(in the rows, 128 means zero)
Known rows, with every way that one mark hangs from another
J[B T]: [ 68 181 132 158 112  96  94 172  99 108 126 122 127 121 123 149  88 132
 141 132 145 150 140 155 167 140 106 154 113]
K[E[B[L]]]: [ 92 184 150 134 142 118 127 130 109 108 141 164 130 117 147  97  95 102
 128 157 131 177 154 158 143 162 105 158 111]
Y[A[C] Q[B]]: [ 55 182 141 136  75 107  98 184  91 113 127 156 130 102 130 147  73 131
 152 105 169 136 186 130 185  91 122 127  93]
L[B[E]]: [ 74 155 131 137 113 130  87 121 105 119 141 153 111 129 119 133 102 120
 154 124 165 176 177 158 174 134 112 144 109]
Q[B[L]]: [ 59 185 140 159  97 113 108 171  95 111 148 149 138 129 129 129  66 115
 133 146 164 163 143 123 163 124 102 153 100]
A[C]: [ 74 166 134 112 101 120  96 141  97 126 137 172 113 117 132 147  68 106
 130  86 123 130 166 145 174 150 134 135 103]
L[B[E J Q]]: [ 60 155 162 147 140 112  74 132 101 126 129 161 115 121  94 140 134 119
 157 113 185 168 184 162 155 104  89 153 140]
L[B[Q[Y]]]: [ 66 204 136 189 109 135  90 158  97 106 139 140 137 114 100 145  79 148
 152 112 192 134 163 117 169 102  94 180 155]
Q[B[L] Y]: [ 64 207 122 183  83 132 102 164  85  96 157 148 151 130 121 126  60 130
 131 152 177 153 129 109 172 117  81 168 118]
Q[B[E] Y]: [ 69 181 108 171  94 152  93 123  99 100 154 144 130 136 113 125  79 147
 157 133 168 167 159 150 181 121  87 163 121]
J[B[E Q] T]: [ 61 174 137 157 130  98  74 152 105 106 126 114 138 121 102 135 112 146
 152 124 171 165 163 174 161 120 105 158 122]
L[B[E[K] J[T]]]: [ 80 148 155 142 167  84  59 126 103 129 123 138 113 122 128 147 137  96
 124 134 155 184 180 183 173 143 106 126 124]
Y[A Q[B[E L]]]: [ 56 161 138 142  83 107  98 150  69 104 142 141 161 121 128 120  95 131
 159 158 195 186 161 138 173  88 100 122  84]
J[B[E L] T]: [ 67 174 130 144 111  94  75 148  85 100 141 129 148 130 117 124 110 119
 131 159 166 184 133 157 165 144  97 141  95]
C[A]: [ 58 174 130 125 113 115 118 124  73 124 134 149 113 119 138 145  74 121
 137  92 118 145 165 143 149 147 150 134 118]
G[A]: [ 87 162 144 125  95 119 127 132  85 114 126 163 117 110 138 149  88 122
 156 119 116 141 140 148 176 142 160 131 116]
J[B[Q]]: [ 55 181 149 163 121 103 100 174 111 110 136 134 129 115 105 131  77 147
 151 106 169 142 163 139 162 112 110 171 135]
K[E[B[L Q]]]: [ 82 194 163 149 154 113 121 141 114 109 136 156 141 113 131  98 100 115
 132 144 149 169 165 153 134 140 105 172 128]
K[E[B[J L Q]]]: [ 78 183 181 145 168 102 114 141 105 115 129 172 132 110 124 104 128 100
 129 147 150 171 160 162 126 133  82 167 141]
B[E J]: [ 73 123 144 115 131 121  94  96  81 129 137 168 113 136 120 139 117 106
 151 117 136 173 154 182 160 135  96 131 116]
T[J[B]]: [ 80 184 136 142 120 105 116 167 118  96 120 123 115 124 112 132  82 132
 140 109 142 175 125 137 174 124 118 148 116]
G[A[C Y]]: [ 86 173 166 108  98 130 116 126  83 105 146 203 103  93 137 154  65 122
 138  97 126 140 163 131 193 151 160 118 122]
E[B[Q] K]: [ 87 173 160 146 181 114 104 156 122 126 142 134 127 106 134 122  84 116
 118 112 152 149 197 173 146 138 134 155 133]
Y[A Q]: [ 68 140 143 126  95 107 120 140  61 121 128 139 142 111 140 152  78 132
 167 117 154 149 152 147 169 100 120 123 101]
B[E J Q]: [ 62 131 156 128 145 114  87 110  86 131 133 159 124 127 106 140 123 118
 156 103 154 166 165 178 150 114  96 144 134]
B[E[K]]: [ 82 128 135 116 151 110  93  94 102 130 150 140 121 131 144 122  84 113
 133 111 131 179 177 178 177 156 139 124 112]
T[J]: [ 88 164 134 119 125 117 125 134 100 112 117 129 120 129 129 149  80 116
 139 101 121 172 120 147 165 130 130 135 109]
E[B[J[T]] K]: [ 97 160 162 139 188  96  90 152 102 128 125 140 118 111 143 147 119  86
 107 139 131 160 168 198 145 158 107 136 121]
C[A[Y]]: [ 58 170 152 128 126 128 128 106  64 115 155 166 110 112 142 149  56 132
 136  94 135 162 169 132 157 147 138 131 132]
K[E[B[Q]]]: [ 85 184 157 147 159 122 126 133 127 115 127 150 120 112 131 109  99 130
 150 121 135 159 184 173 138 139 112 176 139]
Q[B Y[A]]: [ 55 175 117 185  93 144 109 153  92  89 148 133 141 117 133 144  56 163
 159 136 177 167 157 129 182  96  98 153 121]

Rows
[ 71 152 134 145 140 112  92 126 124 121 150 134 118 133 138 116  79 125
 135 123 150 185 191 169 182 139 127 138 113] | Q[B[E[K]]]
[ 88 195 158 170 161 131 114 124 108 106 130 165 125 109 113 113 118 131
 147 128 147 150 164 169 140 124  68 186 168] | K[E[B[J Q[Y]]]]
[ 53 191 153 162 113  93  97 183  96 106 143 138 149 116 104 119  80 133
 134 130 183 151 145 118 156 112 103 165 126] | J[B[L Q]]
[ 79 187 171 150 162 101  86 178  77 117 124 148 150 108 114 147 133  93
 114 152 171 152 142 170 119 124  81 155 120] | E[B[J[T] L Q]]
[ 82 169 126 128 123 114 102 135 118  94 127 123 116 131 105 119 103 134
 148 113 148 199 138 158 177 128 116 138 108] | T[J[B[E]]]
[ 63 151 156 142 149  90  80 135 100 123 152 156 131 132 129 111 108  95
 115 150 165 195 169 157 168 132  96 129 114] | Q[B[E[K] J L]]
[ 69 184 153 124  87 127  93 137  87 114 155 186 116 116 112 132  74 127
 150 106 177 153 191 142 192 116  97 135 108] | A[C Y[Q[B[E]]]]
[ 76 132 141 123 137 104  80 107  74 127 123 147 123 132 124 157 131 103
 146 128 132 171 142 195 156 141  91 128 108] | B[E J[T]]
[ 66 184 160 122 105 112 133 118  42 122 147 167 120 108 131 150  65 128
 148  95 146 140 163 126 159 128 125 129 131] | C[A[Y[Q]]]
[ 81 149 140 137 147 110  80 116 118 126 145 140 113 124 134 123  95 114
 134 120 161 184 196 162 183 146 131 132 120] | L[B[E[K]]]
[ 68 180 146 174 132 109  85 143  65 116 121 135 148 118 105 169 108 130
 141 116 156 131 127 156 151 109  74 165 152] | B[J[T] Q[Y]]
[ 78 137 155 121 165  74  70 112  73 129 136 140 145 130 139 135 127  81
 105 148 142 189 142 179 160 154 106 111 109] | B[E[K] J[T] L]
[ 60 169 146 151 121  96  72 149  80 115 132 148 141 135 117 140 128  98
 130 165 167 188 138 166 155 125  73 138  99] | Q[B[E J[T] L]]
[ 93 187 173 104  76 115 120 140  62 112 135 202 115  89 128 155  76 117
 150  97 137 118 158 125 195 131 148 117 122] | G[A[C Y[Q]]]
[ 67 200 163 138  83 118 107 170  87 116 149 185 116 109 119 145  53 126
 143 103 170 129 180 121 188 113  98 144 116] | A[C Y[Q[B]]]
[ 72 142 145 122 131  97  75 116  58 121 131 152 144 135 124 146 134  87
 127 151 147 181 123 175 150 142  86 123  99] | B[E J[T] L]
[ 65 170 146 158 163  77  66 148 118 113 132 103 139 118 117 124 105 138
 131 118 165 173 183 178 172 133 123 147 132] | J[B[E[K] Q] T]
[ 81 177 166 153 169 109  91 168  94 124 115 144 130 106 113 159 132 105
 131 130 155 143 161 188 126 123  88 161 130] | E[B[J[T] Q]]
[ 73 177 146 141 112  85  90 149  88 123 150 140 148 130 128 104  91 105
 130 147 176 171 169 145 177 121 108 131 102] | Y[Q[B[E[K] L]]]
[ 52 209 159 150  95 113 130 152  64 115 147 164 118 110 125 144  60 139
 152 109 165 145 179 117 164 110 115 144 132] | C[A[Y[Q[B]]]]
[ 66 149 171 147 174  93  68 129 113 133 134 148 115 116 109 130 128 112
 135 109 180 177 202 166 166 116 108 142 151] | L[B[E[K] J Q]]
[ 70 158 155 135 128  86  91 148  59 123 126 150 144 126 131 160 113  87
 119 148 141 158 111 153 146 138  86 132 106] | B[J[T] L]
[ 56 172 106 152  88 152  74 133 100  86 152 154 133 113 123 131  74 152
 147 116 176 172 189 144 197 107 110 132 105] | Q[B[E] Y[A[C]]]
[ 92 167 153 138 154 116  96 156  88 122 120 152 117 114 128 158 127  94
 127 142 137 151 150 194 135 146  88 148 113] | E[B[J[T]]]
[ 64 198 147 154  73  95 113 184  74 119 139 151 149 125 120 129  78 112
 145 145 176 141 137 118 164 105  90 153  99] | Y[Q[B[L]]]
[ 50 198 176 149 110 102 121 151  55 121 139 180 110 108 117 151  89 125
 148 109 167 146 172 125 157 103  91 140 144] | C[A[Y[Q[B[J]]]]]
[ 53 191 146 136  68  96  94 194  76 107 135 161 151 104 130 135  72 117
 133 128 182 145 167 110 180  93 115 122  84] | Y[A[C] Q[B[L]]]
[ 57 158 148 144 115 111  87 138  87 117 146 168 129 136 115 122 114 102
 137 153 172 189 150 151 159 119  77 139 105] | Q[B[E J L]]
[ 56 160 130 169 118 135 106 132  76  98 140 128 156 108 125 150  67 166
 160 108 175 152 155 135 166  90 111 151 138] | B[Q[Y[A]]]
[ 87 177 158 137 147 106  91 165  75 117 128 156 138 115 127 146 129  77
 109 167 151 160 130 174 129 147  81 142 101] | E[B[J[T] L]]
[ 95 172 159 141 167 103 112 130 108 118 111 156 111 116 142 134 135  99
 137 149 111 169 155 199 136 157  86 157 127] | K[E[B[J[T]]]]
[ 85 173 140 126 152  84  90 140 117  95 139 115 139 127 120  96  98 111
 107 133 156 217 138 144 181 140 127 121 109] | T[J[B[E[K] L]]]
[ 61 170 155 149 152  82  75 148 110 109 155 127 149 118 113  94  93 127
 120 131 183 183 178 145 169 129 119 144 128] | J[B[E[K] L Q]]
[ 71 160 141 136 139  88  81 135 107 109 161 136 139 127 128  94  88 114
 115 144 165 192 165 149 178 150 120 131 111] | J[B[E[K] L]]
[ 65 177 144 173 129 133  67 125  89 111 137 158 129 119  86 138 127 137
 155 119 197 159 170 149 166  97  69 166 159] | L[B[E J Q[Y]]]
[ 60 180 168 170 143  90  75 174  92 127 108 139 127 112 105 173 128 115
 143 120 173 144 160 154 148 106  87 159 142] | L[B[J[T] Q]]
[ 80 138 140 116 144 100  89 103  89 125 158 144 143 131 143 110  85  98
 115 134 144 189 161 159 171 157 132 118 100] | B[E[K] L]
[ 53 173 132 191 114 118  88 163  75  94 125 128 143 113 128 168  98 146
 149 149 173 167 140 150 171  91  73 146 126] | Q[B[J[T]] Y[A]]
[ 61 204 133 189 107 125  95 167 100  96 146 131 140 115  95 129  70 163
 151 112 182 134 150 124 170 106  87 185 154] | J[B[Q[Y]]]
[ 71 164 135 167 142 120  79 119 103 112 152 149 123 130 119 120  99 126
 132 132 163 177 173 163 183 124  82 148 143] | Q[B[E[K] J] Y]
[ 62 159 162 149 145  89  90 150  78 131 112 138 136 118 116 172 115 113
 142 110 145 139 141 170 142 115  95 150 133] | B[J[T] Q]
[ 61 173 150 165 122  98  91 171  94 122 117 142 120 128 125 166 107 112
 141 137 145 153 144 162 158 120  82 152 116] | Q[B[J[T]]]
